What can hang from each mark
z_251: z_70 z_247
z_70: z_24 z_746
z_313: z_247
z_746: z_70 z_247 z_726
z_247: z_251 z_313 z_746
z_24: z_70 z_691

Known rows, with every way that one mark hangs from another
z_251[z_247]: [ -9.2  -3.3  -9.2  -4.0  -6.3  48.9  -0.4  -5.2  15.2  -0.3   1.9  -3.5
  15.3 -10.7  -7.4   3.5  -6.4   4.6 -35.3]
z_313[z_247[z_251 z_746]]: [ -9.3   9.6 -20.2  -0.3   1.5  45.0  11.8   4.9  10.7   2.6   6.8  -8.2
  22.7 -14.5   1.1  20.4   6.4   6.6 -20.1]
z_251[z_70[z_24 z_746] z_247]: [-21.0   2.5  -8.3   6.1 -17.4  69.8   3.2  -3.7  23.8  13.9  -5.6  13.1
  16.0   4.5   5.3   6.8 -14.7 -23.9 -39.0]
z_247[z_251[z_70] z_313 z_746]: [-15.5  -5.2  -3.3 -14.3  -5.6  47.1   2.9  -9.3   5.2  15.0   7.8  -9.1
  19.0   0.5  20.5  26.3  17.7 -18.2 -24.1]
z_247[z_251]: [ -3.8   2.8  -5.5  -2.9   4.4  46.5   7.9  -4.5   8.8   2.7   7.0  -2.9
   8.5 -12.7   8.2  10.8  -4.4  -5.1 -18.9]
z_247[z_313 z_746[z_726]]: [ -1.1  -3.0  -9.8 -19.6  -2.6  17.5   9.1   3.1  -6.1   1.8   0.2 -10.6
  -1.2  -3.1  10.9   7.0   8.0  14.0 -30.0]
z_251[z_70[z_24]]: [ -4.5   2.9 -10.3  -7.8  -4.2  57.9  21.6  -1.2  21.6  10.1  -9.1  30.6
  15.8   2.3   7.8   8.7 -12.6 -21.3 -29.7]
z_247[z_251[z_70] z_746[z_726]]: [ -6.9  -0.2  -4.7 -11.5  -7.8  37.6  17.7   0.4  13.8  11.5   2.8  -8.1
   4.5  -3.1   9.4   8.8  -5.7  -6.2 -30.0]
z_746[z_247]: [  7.1  -7.0 -14.0  -8.5  12.1  32.2   2.9  11.0  12.6   4.9  -5.7   3.9
  19.5   9.1   9.8   3.8  -7.8  11.8 -36.1]
z_313[z_247[z_746[z_70[z_24] z_726]]]: [ -4.0  11.0 -25.7  -7.1  -5.8  34.3  16.1   6.7   6.9  -0.1  -3.9  -2.8
  12.0 -13.1  -2.8   9.1   1.4   6.9 -29.0]
z_251[z_70[z_24] z_247[z_313]]: [-16.4  -2.0 -12.6  -7.8  -9.2  71.5   0.5 -14.4  16.8   9.5  -2.6  12.2
  24.0   3.7   9.5  14.2   4.6 -33.6 -34.9]
z_247[z_251 z_313 z_746[z_726]]: [ -5.8  -1.4  -8.5 -15.1  -0.5  28.5   4.4  -5.5  -8.8   3.7   9.2 -23.5
  -0.1  -7.2  19.1  13.5  13.9  -0.8 -20.9]
z_746[z_70[z_24] z_726]: [  4.9   6.3 -15.9 -15.0  -9.6  29.6  14.8  -4.8  -0.1  -2.2 -10.7   3.1
 -13.0 -11.6   4.0  -9.9 -12.0 -11.0 -33.2]
z_247[z_251[z_70]]: [ -7.6   4.3  -1.6  -4.2   3.0  56.0   9.6  -3.9  19.3  11.2   4.7   4.9
  13.7  -3.8  11.3  15.1  -5.0 -20.6 -25.0]
z_313[z_247[z_251]]: [ -5.5  16.4 -19.2   3.3  11.4  51.3   8.4   4.6  12.2   0.5   7.4  -3.8
  19.6 -13.9   3.9  18.9   3.9  -2.0 -18.4]
z_746[z_247 z_726]: [ 15.8   0.5 -15.9 -11.8  17.2  19.2   7.5  16.8   7.6   1.0  -7.2  -5.3
  -0.5  11.1  12.5  -8.2 -14.0  14.6 -39.9]
z_313[z_247[z_251 z_746[z_70]]]: [-11.4   8.7 -19.4  -3.1  -4.8  43.9   7.4   0.8   9.9   4.6   5.0 -11.9
  22.0 -16.0   0.1  20.3   9.3  -0.6 -24.3]
z_24[z_70[z_746[z_726]] z_691]: [ -2.2   7.0  18.9  32.4  -6.8  40.5  24.7   6.2  16.0   6.7  14.2  11.6
  -7.1  -1.7   6.1  -2.2 -44.5  -6.9 -33.8]
z_313[z_247[z_251[z_70] z_746]]: [-11.9  10.7 -17.5  -1.3   0.1  51.4  13.0   5.2  18.0   8.4   5.1  -2.8
  26.2  -8.2   3.3  23.6   5.9  -4.1 -24.3]
z_24[z_70[z_746]]: [-17.1  10.0   8.1  24.9 -13.5  44.2  13.8   8.9   8.8   6.5   2.9  15.7
   8.1   0.1  -1.0   2.9 -25.0   4.6 -33.1]
z_247[z_251 z_746]: [ -9.2  -6.7  -7.4  -8.1  -9.6  37.5  12.4  -4.0   6.7   5.9   6.3  -9.5
  13.3 -13.5   4.3  12.8  -0.5   7.1 -21.4]

Rows
[  2.8  -9.5 -21.2 -12.8  -5.0  39.2   0.3  -3.6   6.0   6.2 -13.3   6.4
  19.1   4.0  11.1   1.8  -3.3 -11.9 -37.5] : z_746[z_70[z_24] z_247]
[ -0.8   2.0  -5.1  15.7  -6.9  48.5  19.9   1.4   9.3   5.1   1.1  18.1
  -6.0  -7.3  15.6   0.7 -32.2  -8.7 -20.3] : z_70[z_24[z_691] z_746]
[  0.7   2.8  15.4  31.8  -2.1  38.8  19.9   9.6  16.6   8.8  12.2   8.7
  -1.1   6.9  10.8  -2.4 -43.2  -5.9 -37.8] : z_24[z_70[z_746[z_247 z_726]] z_691]
[  2.0  -5.9 -13.0  -9.0  17.5  39.9  -8.5   1.2   2.3   6.6   3.4 -10.3
  20.9   9.8  24.8  14.7   9.6  -5.6 -27.6] : z_746[z_247[z_251 z_313]]
[-15.0  -8.1  -5.8 -16.9 -12.9  36.3  -5.1 -15.6  -6.5   9.3   7.6 -22.0
  12.9 -10.6  15.8  21.8  22.5 -13.0 -24.1] : z_247[z_251 z_313 z_746[z_70]]
[ -2.3  -7.8 -11.2 -14.7   4.7  37.8 -17.4  -7.5   0.6  10.5  -0.5 -17.6
  19.2   6.8  22.6  14.4  15.3 -20.2 -35.8] : z_746[z_70 z_247[z_251 z_313]]
[ -8.5   3.8  -0.4  -1.3   2.6  45.7   0.9  13.0  21.6  19.9  -5.8  11.4
  13.0  18.9  18.6  12.4  -9.6 -12.3 -41.2] : z_251[z_70[z_746[z_247[z_313]]]]
[  9.5  -2.1 -22.9 -19.6   4.0  26.3  -2.8  -1.8  -7.4   2.5 -12.0  -8.0
  -0.6   9.4  22.8  -4.0   3.7 -15.9 -39.2] : z_746[z_70[z_24] z_247[z_313] z_726]
[ -8.1  22.1 -14.9   6.2   9.9  52.7   8.7  10.3  17.1   7.3   5.3  -3.7
  12.4  -5.0   9.4  17.5  -1.8 -10.4 -24.8] : z_313[z_247[z_251[z_70[z_746[z_726]]]]]
[ -6.4  -3.3 -13.7 -13.3 -18.3  33.4  14.2 -10.2  -1.4   3.9  -0.3 -14.2
  -1.0 -15.5   7.0   3.0  -1.9  -7.4 -25.3] : z_247[z_251 z_746[z_70[z_24] z_726]]
[  1.8  -7.1 -11.1 -14.6 -18.7  23.0  21.6  -3.5   4.4   2.7  -4.9  -1.4
  -4.3 -12.4   0.9  -3.3 -13.3   2.9 -33.7] : z_247[z_746[z_70[z_24[z_691]] z_726]]
[ -4.2 -12.3  -9.7 -12.4 -22.2  32.2  18.3  -7.6   8.1   5.4  -3.9   5.1
   9.9 -13.8  -1.2   5.1  -9.1   0.9 -31.1] : z_247[z_746[z_70[z_24[z_691]]]]
[ 16.5  -5.5 -17.3 -11.7   2.2  27.4   9.1  -0.7   5.8   3.0  -8.7  -2.7
  -3.6   4.6  16.7 -10.0 -17.6 -15.3 -40.9] : z_746[z_70[z_24[z_691]] z_247 z_726]
[ -3.4  -0.8  16.2  33.5  -4.5  45.1  17.6   6.7  19.0  10.6  12.8  13.2
   8.8   6.0   9.7   3.5 -40.2  -7.3 -36.1] : z_24[z_70[z_746[z_247]] z_691]
[-11.9  -6.7  -7.3 -13.0  -4.3  37.6   1.2  -9.6  -5.4   6.5  10.3 -17.0
  14.0  -8.4  17.3  21.8  18.4  -2.9 -18.2] : z_247[z_251 z_313 z_746]
[ 14.0   0.4 -15.7 -15.3  21.2  19.1  -0.5  12.8  -0.9   1.5  -4.4 -10.5
   0.0  14.5  21.7  -1.9  -0.7   7.8 -37.6] : z_746[z_247[z_313] z_726]
[ -3.5   6.7 -10.2   0.4  -1.3  48.3  13.6  11.8  18.3  15.1 -11.8  19.2
   4.1  16.0  18.8   1.5 -20.6 -16.3 -37.5] : z_251[z_70[z_24 z_746[z_247 z_726]]]
[  1.2  -5.4 -14.9  -5.5  10.3  50.8   4.0   2.4  15.6  10.8  -3.1   5.5
  24.3  11.6  19.5  10.6  -4.8 -13.8 -30.6] : z_746[z_247[z_251[z_70[z_24]]]]
[ -0.5  -5.0 -10.3  -9.8  16.5  46.4  -7.3   1.4   9.6  12.7   1.6  -4.8
  24.3  16.1  26.9  17.7   9.2 -16.4 -31.8] : z_746[z_247[z_251[z_70] z_313]]
[-17.1 -10.9  -9.5 -13.9 -18.6  41.8  -9.6 -12.9   4.5   4.4   2.1 -16.9
  18.4  -9.2  -1.9  11.0  12.2  -0.9 -39.0] : z_251[z_247[z_313 z_746[z_70]]]
[ -9.1   9.4  -5.4   3.0  -1.5  56.7  12.0  -1.4  13.1  11.2   1.3   5.6
   2.0  -1.5  17.9   8.9 -12.3 -23.9 -22.8] : z_247[z_251[z_70[z_24 z_746[z_726]]]]
[ -7.9  -9.9 -13.8 -15.6 -23.7  31.3  15.4  -5.6   4.8   4.7  -8.1   4.9
  11.8 -12.8  -3.0   4.9  -3.6   5.3 -31.5] : z_247[z_746[z_70[z_24]]]
[ 10.3   3.1 -10.1 -10.5  -7.4  30.9  19.1  -7.4   4.6  -1.2  -4.9   3.2
 -15.9 -13.0   6.6  -9.4 -20.0 -17.4 -32.6] : z_746[z_70[z_24[z_691]] z_726]
